What can hang from each mark
M: G
Q: F U
U: Q
X: F G
F: Q X
K: Q
G: M Q W X

Every row comes from one small tree of marks. The marks that hang from a mark follow it in brackets, in alphabetical order. Every link used is in the known rows. Which tree was each row made from?
In the rows, zero is written as 128.
Known rows
K(Q(F(X) U)): [117 101  76 171 113 109  92 141 212 147 158 106  90 151 193 197 145 118
 199 160 117 179 141 105]
G(M Q W X): [140  70 156 147  80  99 119 199 112 107 197  86 156 163 134  81  89 130
 167  81 151 155 131 151]
M(G(Q(U) X)): [ 98  61 155 152  78 111 125 171 133 104 207 131 159 136 162 126 143 151
 197  90 115 210 108 180]
U(Q(F(X))): [129 108  82 166 154 140 109 146 210 151 111 105 111 113 160 176 134  91
 140 108 177 164 117 123]
X(G(W)): [139 107 157 100 116 121 119 128 112 141 143 103 142 140 111 104 115 106
 105 125 148 120 122 149]
F(Q X): [161 134 124 138 151 122 100 147 187 135 149 137 118 103  99 153 131  83
 125 128 108 131 155  94]
X(F G): [121 145 152  96 159 152 112  86  61 150 113 120 142 146 124  98 131 155
  75 118 162 125 100 153]
F(Q(U) X(G(M))): [145 143 158 152  89 141  98 187 159 116 153 125 106 134 134 148 149 129
 151 157 106 152 123  90]
G(M W): [149 128 154 138  93 121 118 185 123 105 155 115 125 165 158  97 114 125
 146 138 150 131 123 125]
X(F(Q) G): [131 138 179  93 166 167 100 104  69 150 125 125 130 170 104 102 125 146
  53  96 140 128 112 153]
K(Q(F(X(G)) U)): [114 105  87 154 112 119  94 127 194 157 147 105  95 149 182 193 143 123
 184 167 121 172 134 113]
Q(U): [112 107 147 153  79 126 122 157 133 110 156 110 123 157 153 140 152 150
 160 132 112 161 116 128]
X(G): [124 132 140 104 127 141 130 112 106 142 112 124 133 120 112 119 124 132
 107 135 132 117 117 139]
X(F): [125 140 140 120 164 140 110 103  80 135 131 124 135 153 141 108 132 149
  92 109 155 134 113 143]
M(G(W)): [137 102 156 119 118 110 119 147 149 112 175 155 145 129 161 111 135 101
 146 129 138 162 116 166]
M(G(Q W X(F))): [127  61 164 121 135 101 105 143 101 122 217 122 180 150 151  78 116 125
 138  59 163 188 108 200]
Q(F(X(G)) U): [118 114 122 152  93 119  99 116 189 148 142  97 107 145 159 183 172 138
 170 165 125 180  97 114]
Q(F(X) U): [121 111 112 174  97 110  99 130 207 135 155  99 102 151 174 189 175 134
 185 157 120 189 109 105]
M(G(Q(F U) W)): [113  49 151 152  84  96 109 151 171 118 207 105 134 191 186 141 156 131
 198  96 128 219  96 175]
G(Q(U) W X(F)): [120  34 173 148  90  95  97 164  88 117 234  51 173 199 139  82 115 145
 144  40 154 188 115 177]
U(Q(F(X(G)))): [127 111  95 149 155 148 111 135 194 160 101 103 115 109 150 172 130  94
 123 115 179 157 107 129]
U(Q(F)): [112  98 111 155 142 157 120 146 168 145 106 103 111 156 166 159 126 119
 125  90 175 163 102 150]
M(G): [120 129 139 126 130 129 129 131 141 114 145 175 134 110 161 129 145 128
 151 140 129 159 110 156]

Write each row's tree
[142 102 152 120  97 119 125 165  97 130 151  90 140 158 121  89 102 127
 138 109 151 129 122 140]  X(G(M Q W))
[106  97 153 123 124 137 111 114  59 141 152  81 146 175 129 105 136 172
 118  83 148 158 101 156]  X(F G(Q(U)))
[176 139 158 126 119 126  94 175 161 131 156 128 118 125 108 122 118  84
 119 145 130 123 140 101]  F(Q X(G(M W)))
[142 119 152 140 106 131  98 157 169 131 161 118 116 122 109 158 148 107
 135 137 100 152 134 103]  F(Q(U) X(G))
[129 133  99 161 136 158 111 162 185 146  95 113 106 119 171 163 131 113
 140 132 186 157  99 121]  U(Q(F(X(G(M)))))
[114  94 121 115 128 130 126  95 127 164 121  91 126 158 117 137 126 142
 132 102 136 149 107 151]  X(G(Q(F)))
[ 93  47 139 166  74 108 116 146 149 130 188  65 136 189 153 148 138 169
 186  76 120 210 104 162]  G(Q(F U) X)
[160  93 110 123 133  88 111 130 158 152 164  90 151  95  95 124 112  71
 138 113 146 124 146 115]  F(X(G(Q W)))
[112  78 142 132 117 112 130 145 129 117 185 146 165 110 143 114 125 134
 169  88 128 183 119 179]  M(G(Q X))
[121 120 181 137 129 152  93 143  95 120 162 115 121 199 139 121 148 161
 102  91 123 164 112 142]  X(F(Q(U)))
[146 117 142 161 107 121  94 172 189 118 174 122 114 129 123 164 151 104
 155 131  95 159 143  93]  F(Q(U) X)
[108  65 121 142 116 110 120 119 145 148 165  84 141 165 130 137 116 147
 158  74 134 178 114 162]  G(Q(F) X)
[151 136 122 136 116 114  98 130 180 149 133 107 110 141 156 149 138 112
 150 167 155 150 106 113]  Q(F(X(G(M W))))
[135  71 142 127 119  96 123 151 141 118 191 131 154 134 145 106 123  99
 163  91 137 168 125 168]  M(G(Q W))
[132  96 134 150  86 104  93 128 194 146 167  81 115 162 160 170 162 117
 166 154 136 182 102 122]  Q(F(X(G(W))) U)
[136  87 200 113 138 125  89 150 112 115 210 149 161 160 149  88 125 120
 107  82 147 184 108 197]  M(G(W X(F(Q))))
[161 163 144 131 129 144 104 162 156 133 130 144 111 107 109 137 127 108
 123 154 120 122 137  91]  F(Q X(G(M)))
[130  64 148 151  80 100 110 175 139 125 190  74 139 201 157 109 102 144
 176  83 154 181 109 159]  G(M Q(F) W X)
[106  81 153 174  47 118 127 205 107  95 191  89 142 168 155 111 123 181
 200  96 124 184 114 139]  G(M Q(U) X)
[133 101 108 145 109 106 117 139 157 142 157  95 139  98 113 147 140 110
 164 126 124 148 134 105]  F(X(G(Q(U))))
[137 127  89 166 121 110 113 144 177 139 136 107 107 145 157 154 134 135
 191 133 140 162 120  96]  G(M Q(F(X)))
[137  87 155  98 151 119 106 107  63 155 161  76 160 172 108  77 106 126
  87  68 173 134 116 166]  X(F G(Q W))
[150 169 114 134 122 127 118 143 148 134 117 138 122  82 132 133 131 117
 145 178 142 118 123  92]  F(X(G(M)))
[163 115 118 134 115  98 112 162 148 136 158 100 140 105 118 115 112  92
 154 134 154 124 139 103]  F(X(G(M Q W)))
[ 97  75 147 180  48 120 117 182 135 113 182  78 123 203 179 138 137 195
 208  99 125 211  94 148]  G(M Q(F U) X)
[100  91 102 159 100 127 102 139 171 140 149 103  89 195 199 180 139 148
 186 142 112 179 129 134]  K(Q(F U))
